Each row comes from the steps of one walk. Every step used is in the known rows, and no mark comes twice. Write the walk behind each row, first mark first.
Known rows
riso-roli-puzim-safo-rato-bebo: [-0.29 -0.28 -0.26 -0.41  0.04  0.01  0.07 -0.01  0.24 -0.05  0.25  0.06
 -0.24  0.52  0.18  0.25 -0.37  0.23 -0.10 -0.10  0.15  0.10 -0.18  0.13]
gasan-pitig-safo-rato-bebo: [-0.15  0.15 -0.15 -0.09  0.12  0.16 -0.27 -0.12 -0.05 -0.03  0.31 -0.07
 -0.11  0.34  0.20  0.12 -0.30  0.18  0.13 -0.31 -0.01 -0.03 -0.13  0.00]
puzim-safo-gasan: [-0.01 -0.03 -0.15 -0.01  0.06  0.12  0.05 -0.35  0.12 -0.13  0.21  0.11
 -0.27  0.75  0.08  0.10 -0.30  0.33 -0.05  0.10  0.08  0.04 -0.07 -0.05]
bebo-rato-gasan-pitig: [ 0.11  0.10 -0.35  0.28  0.07  0.03 -0.18 -0.05  0.08 -0.22  0.28 -0.01
 -0.08  0.65  0.17  0.14 -0.20  0.05 -0.12 -0.19 -0.12  0.22 -0.07  0.08]
riso-roli-puzim-safo-pitig-gasan-bebo: [-0.29 -0.09 -0.13 -0.24  0.16 -0.05  0.01  0.07  0.29 -0.06  0.22  0.12
 -0.06  0.43  0.18  0.21 -0.25  0.23 -0.12  0.34  0.11  0.09 -0.18  0.08]
pitig-safo-gasan-bebo: [ 0.11  0.10 -0.02 -0.28  0.24  0.03 -0.06 -0.35 -0.05 -0.06  0.25  0.04
  0.00  0.29  0.16 -0.04 -0.12  0.28  0.05  0.20 -0.02 -0.07 -0.12  0.06]
riso-roli-puzim-safo-gasan-bebo: [-0.22 -0.14 -0.11 -0.38  0.18 -0.06  0.06 -0.22  0.24 -0.06  0.23  0.17
 -0.12  0.50  0.14  0.18 -0.17  0.24 -0.10  0.11  0.10  0.04 -0.18  0.15]
bebo-rato-safo-gasan-pitig: [-0.06  0.02 -0.32 -0.15  0.02  0.16 -0.11 -0.14  0.07 -0.20  0.29  0.04
 -0.33  0.63  0.11  0.14 -0.14  0.24 -0.27 -0.42 -0.14  0.10 -0.08 -0.05]
gasan-pitig-safo-rato-bebo-puzim: [-0.13  0.11 -0.14 -0.15  0.15  0.18 -0.21 -0.08 -0.05 -0.06  0.33 -0.05
 -0.17  0.31  0.18  0.12 -0.21  0.21  0.06 -0.37  0.00 -0.04 -0.17 -0.10]
puzim-safo-gasan-bebo-rato: [ 0.02  0.01 -0.05  0.08  0.13  0.11  0.09 -0.38  0.19 -0.09  0.20  0.08
 -0.12  0.67  0.09  0.09 -0.24  0.35 -0.13 -0.18  0.01  0.10 -0.12  0.04]
gasan-pitig-safo: [-0.03  0.23 -0.13  0.09  0.21  0.08 -0.28 -0.20 -0.04 -0.04  0.35  0.01
 -0.12  0.44  0.16  0.12 -0.23  0.12  0.17  0.07 -0.04 -0.01 -0.12 -0.05]
puzim-safo-pitig: [-0.03  0.03 -0.07  0.27  0.03  0.15  0.04 -0.03  0.10 -0.06  0.25  0.07
 -0.28  0.69  0.11  0.13 -0.41  0.32 -0.07  0.19  0.06  0.12 -0.10 -0.19]
bebo-rato: [ 0.19  0.01 -0.33  0.23  0.05  0.03  0.04  0.00  0.13 -0.10  0.28  0.00
 -0.21  0.79  0.13  0.07 -0.22  0.18 -0.15  0.00 -0.10  0.22 -0.08 -0.05]
bebo-puzim-safo: [ 0.18 -0.05 -0.17  0.03  0.10  0.11  0.17 -0.12  0.12 -0.12  0.33  0.08
 -0.39  0.71  0.07  0.14 -0.27  0.29 -0.12  0.07  0.12  0.12 -0.16 -0.27]
bebo-puzim-safo-rato: [ 0.06 -0.08 -0.21 -0.03  0.09  0.18  0.15 -0.09  0.04 -0.09  0.27  0.05
 -0.34  0.65  0.08  0.13 -0.30  0.35 -0.12 -0.07  0.13  0.15 -0.18 -0.26]
roli-riso: [ 0.22  0.17 -0.19 -0.03 -0.14 -0.06 -0.06 -0.10  0.05  0.10  0.28  0.12
 -0.15  0.75  0.08  0.11 -0.40  0.12  0.19  0.17  0.02  0.14 -0.05 -0.07]
pitig-safo: [ 0.17  0.03 -0.20 -0.07  0.18  0.03 -0.07 -0.16 -0.04 -0.04  0.33 -0.03
 -0.13  0.42  0.17  0.05 -0.30  0.19  0.08  0.38  0.02  0.05 -0.13 -0.03]
rato-bebo: [ 0.20 -0.01 -0.17 -0.24 -0.10  0.01  0.11  0.01  0.12 -0.12  0.34 -0.02
 -0.39  0.65  0.23  0.05 -0.43  0.16  0.00 -0.10  0.06 -0.01 -0.05 -0.02]
safo-pitig-gasan: [-0.05  0.17 -0.18  0.08 -0.01  0.06 -0.10  0.33  0.04 -0.16  0.19  0.07
 -0.15  0.57  0.20  0.01 -0.24  0.25 -0.06  0.65 -0.01  0.04 -0.02 -0.22]
riso-roli: [-0.05 -0.07 -0.29 -0.27  0.07 -0.13 -0.07 -0.05  0.02 -0.07  0.33  0.15
 -0.27  0.64  0.17  0.06 -0.32  0.19  0.02  0.53  0.06  0.11 -0.04  0.06]
puzim-safo-gasan-bebo: [ 0.04  0.06  0.00 -0.05  0.13  0.09  0.08 -0.43  0.12 -0.08  0.21  0.11
 -0.15  0.64  0.10  0.06 -0.30  0.34 -0.02 -0.02  0.07  0.03 -0.11  0.02]
puzim-safo-rato: [-0.04 -0.05 -0.22  0.09  0.04  0.18  0.04 -0.20  0.05 -0.03  0.21  0.00
 -0.21  0.71  0.11  0.14 -0.51  0.32  0.01 -0.01  0.13  0.19 -0.13 -0.08]
riso-roli-puzim-safo-pitig-gasan: [-0.33 -0.16 -0.25 -0.22  0.10 -0.03 -0.03  0.15  0.29 -0.10  0.22  0.13
 -0.15  0.51  0.16  0.24 -0.24  0.22 -0.13  0.44  0.11  0.10 -0.15  0.04]
safo-rato-bebo: [ 0.00 -0.03 -0.24 -0.30 -0.10  0.12  0.05  0.04 -0.02 -0.08  0.24 -0.05
 -0.27  0.59  0.23  0.02 -0.44  0.26  0.01 -0.25  0.07  0.06 -0.08 -0.04]
rato-bebo-puzim-safo-pitig-gasan: [ 0.03 -0.10 -0.14 -0.18 -0.06  0.14  0.16  0.21  0.25 -0.18  0.30 -0.01
 -0.41  0.54  0.19  0.12 -0.35  0.31 -0.20 -0.11  0.11 -0.01 -0.12 -0.18]

Which walk is each row?
[ 0.06  0.12 -0.15 -0.16  0.16  0.07  0.04  0.01  0.16 -0.09  0.19  0.00
  0.00  0.49  0.19  0.06 -0.31  0.31 -0.05  0.27  0.12  0.11 -0.15 -0.10]
pitig-gasan-bebo-puzim-safo-rato
[ 0.04  0.24 -0.03 -0.01  0.08  0.04 -0.01  0.29  0.05 -0.13  0.21  0.08
 -0.09  0.44  0.20 -0.02 -0.15  0.29 -0.11  0.45  0.00  0.02 -0.09 -0.25]
safo-pitig-gasan-bebo-puzim
[ 0.03 -0.07 -0.17  0.04  0.09  0.09  0.17 -0.13  0.28 -0.08  0.24  0.04
 -0.21  0.68  0.12  0.27 -0.30  0.15 -0.06 -0.05  0.10  0.09 -0.22 -0.09]
roli-puzim-safo
[ 0.00  0.21 -0.09  0.16  0.07  0.05 -0.05  0.29  0.11 -0.11  0.18  0.04
 -0.01  0.50  0.20 -0.01 -0.19  0.27 -0.15  0.34 -0.08  0.10 -0.07 -0.13]
safo-pitig-gasan-bebo-rato
[ 0.16  0.15  0.03 -0.33  0.14  0.01  0.10 -0.27 -0.01 -0.15  0.23  0.18
 -0.19  0.53  0.13 -0.08  0.02  0.31 -0.07  0.02  0.00 -0.08 -0.10 -0.13]
safo-gasan-bebo-puzim
[ 0.13  0.08 -0.02 -0.33  0.27  0.05 -0.01 -0.30 -0.05 -0.09  0.26  0.06
 -0.06  0.26  0.14 -0.04 -0.03  0.31 -0.02  0.14 -0.01 -0.08 -0.16 -0.03]
pitig-safo-gasan-bebo-puzim
[ 0.18  0.10  0.04 -0.07  0.18  0.09  0.18 -0.22  0.04 -0.01  0.28  0.04
 -0.13  0.52  0.13  0.05 -0.30  0.32 -0.05 -0.16  0.10  0.11 -0.21 -0.14]
gasan-bebo-puzim-safo-rato
[ 0.16  0.16 -0.03 -0.07  0.09  0.08  0.06 -0.04  0.05 -0.06  0.31  0.00
 -0.15  0.48  0.17  0.05 -0.26  0.27 -0.21 -0.25 -0.11  0.15 -0.16 -0.04]
gasan-bebo-rato-safo-pitig
[-0.10  0.13 -0.21 -0.47 -0.01  0.15 -0.17 -0.27 -0.07 -0.22  0.31  0.11
 -0.41  0.54  0.14  0.12 -0.21  0.24 -0.08 -0.17 -0.03 -0.09 -0.07 -0.10]
rato-safo-gasan-pitig
[ 0.04 -0.11 -0.21 -0.36  0.10  0.15  0.00  0.00 -0.05 -0.05  0.29 -0.10
 -0.18  0.27  0.20  0.05 -0.30  0.29 -0.03 -0.15  0.07  0.02 -0.18 -0.07]
pitig-safo-rato-bebo-puzim
[ 0.17 -0.13 -0.14 -0.22 -0.05  0.11  0.23 -0.02  0.23 -0.13  0.37 -0.01
 -0.48  0.62  0.16  0.13 -0.39  0.26 -0.14 -0.31  0.13  0.01 -0.14 -0.13]
rato-bebo-puzim-safo
[ 0.16  0.18 -0.22  0.02  0.13 -0.04 -0.03  0.06  0.23 -0.11  0.21 -0.02
  0.06  0.58  0.21  0.03 -0.26  0.19 -0.08  0.33 -0.03  0.15 -0.08  0.03]
pitig-gasan-bebo-rato
[-0.01 -0.05 -0.08 -0.26 -0.01  0.15  0.09 -0.12  0.20 -0.17  0.32  0.05
 -0.46  0.58  0.14  0.13 -0.23  0.28 -0.13 -0.51  0.08 -0.09 -0.11 -0.12]
rato-bebo-puzim-safo-gasan-pitig
[-0.06 -0.09 -0.14 -0.11  0.10  0.10  0.15 -0.21  0.26 -0.14  0.18  0.10
 -0.21  0.66  0.10  0.23 -0.16  0.22 -0.10 -0.10  0.08  0.00 -0.19 -0.07]
roli-puzim-safo-gasan
[-0.18 -0.21 -0.25 -0.24  0.12 -0.05  0.05 -0.08  0.25 -0.06  0.28  0.13
 -0.23  0.60  0.14  0.25 -0.29  0.18 -0.07  0.24  0.12  0.12 -0.18  0.08]
riso-roli-puzim-safo
[ 0.14  0.09 -0.19 -0.21  0.08  0.07 -0.01 -0.07 -0.16 -0.15  0.21  0.00
  0.00  0.42  0.22  0.00 -0.29  0.20 -0.01 -0.06  0.08  0.15 -0.14 -0.01]
safo-rato-gasan-bebo-puzim
[ 0.02 -0.02 -0.30  0.00 -0.04  0.16  0.01  0.14  0.05 -0.15  0.31  0.00
 -0.37  0.61  0.14  0.12 -0.26  0.27 -0.33 -0.18 -0.12  0.20 -0.11 -0.15]
bebo-rato-safo-pitig
[ 0.11  0.13 -0.06 -0.12  0.13  0.01  0.04 -0.27  0.07 -0.13  0.19  0.12
 -0.08  0.61  0.13 -0.05 -0.04  0.29 -0.13 -0.12 -0.10  0.03 -0.07  0.03]
safo-gasan-bebo-rato
[ 0.09  0.06 -0.35  0.25  0.13  0.06 -0.23 -0.08  0.06 -0.19  0.29 -0.07
 -0.01  0.49  0.17  0.15 -0.18  0.06 -0.10 -0.15 -0.12  0.20 -0.10  0.12]
bebo-rato-gasan-pitig-safo
[-0.01  0.00 -0.22  0.02  0.09  0.19 -0.02 -0.12  0.01 -0.16  0.27  0.04
 -0.24  0.57  0.11  0.17 -0.27  0.25 -0.08 -0.22  0.11  0.14 -0.18 -0.17]
bebo-puzim-safo-rato-gasan-pitig
[ 0.16  0.14 -0.12 -0.11  0.17  0.01  0.06 -0.02  0.22 -0.12  0.24  0.03
 -0.05  0.52  0.18  0.07 -0.28  0.25 -0.05  0.40  0.10  0.07 -0.13 -0.09]
pitig-gasan-bebo-puzim-safo
[ 0.00  0.27 -0.03  0.06  0.06  0.02 -0.06  0.26  0.06 -0.11  0.19  0.06
 -0.03  0.47  0.22 -0.03 -0.24  0.26 -0.04  0.54 -0.02  0.03 -0.06 -0.16]
safo-pitig-gasan-bebo
[-0.16  0.01 -0.11 -0.04  0.12  0.14  0.03 -0.24  0.26 -0.13  0.19  0.11
 -0.19  0.64  0.10  0.27 -0.11  0.19 -0.06 -0.25  0.04 -0.03 -0.19 -0.07]
roli-puzim-safo-gasan-pitig
[ 0.27  0.13  0.06 -0.04  0.20  0.04  0.20 -0.25  0.11 -0.03  0.33  0.07
 -0.18  0.55  0.13  0.06 -0.28  0.29 -0.05 -0.04  0.09  0.08 -0.20 -0.13]
gasan-bebo-puzim-safo
[-0.07  0.05 -0.02  0.06  0.13  0.10  0.12  0.07  0.31 -0.08  0.18  0.04
 -0.04  0.50  0.16  0.23 -0.25  0.22 -0.12  0.06  0.07  0.05 -0.23 -0.11]
roli-puzim-safo-pitig-gasan-bebo
[ 0.04 -0.08 -0.23 -0.36 -0.07  0.14  0.12  0.10 -0.02 -0.10  0.26 -0.02
 -0.35  0.55  0.20  0.03 -0.33  0.29 -0.08 -0.34  0.09  0.05 -0.12 -0.15]
safo-rato-bebo-puzim
[-0.06  0.07 -0.09  0.32  0.09  0.13  0.02  0.08  0.25 -0.07  0.19  0.01
 -0.06  0.59  0.14  0.13 -0.36  0.34 -0.18  0.17  0.01  0.18 -0.12 -0.08]
puzim-safo-pitig-gasan-bebo-rato
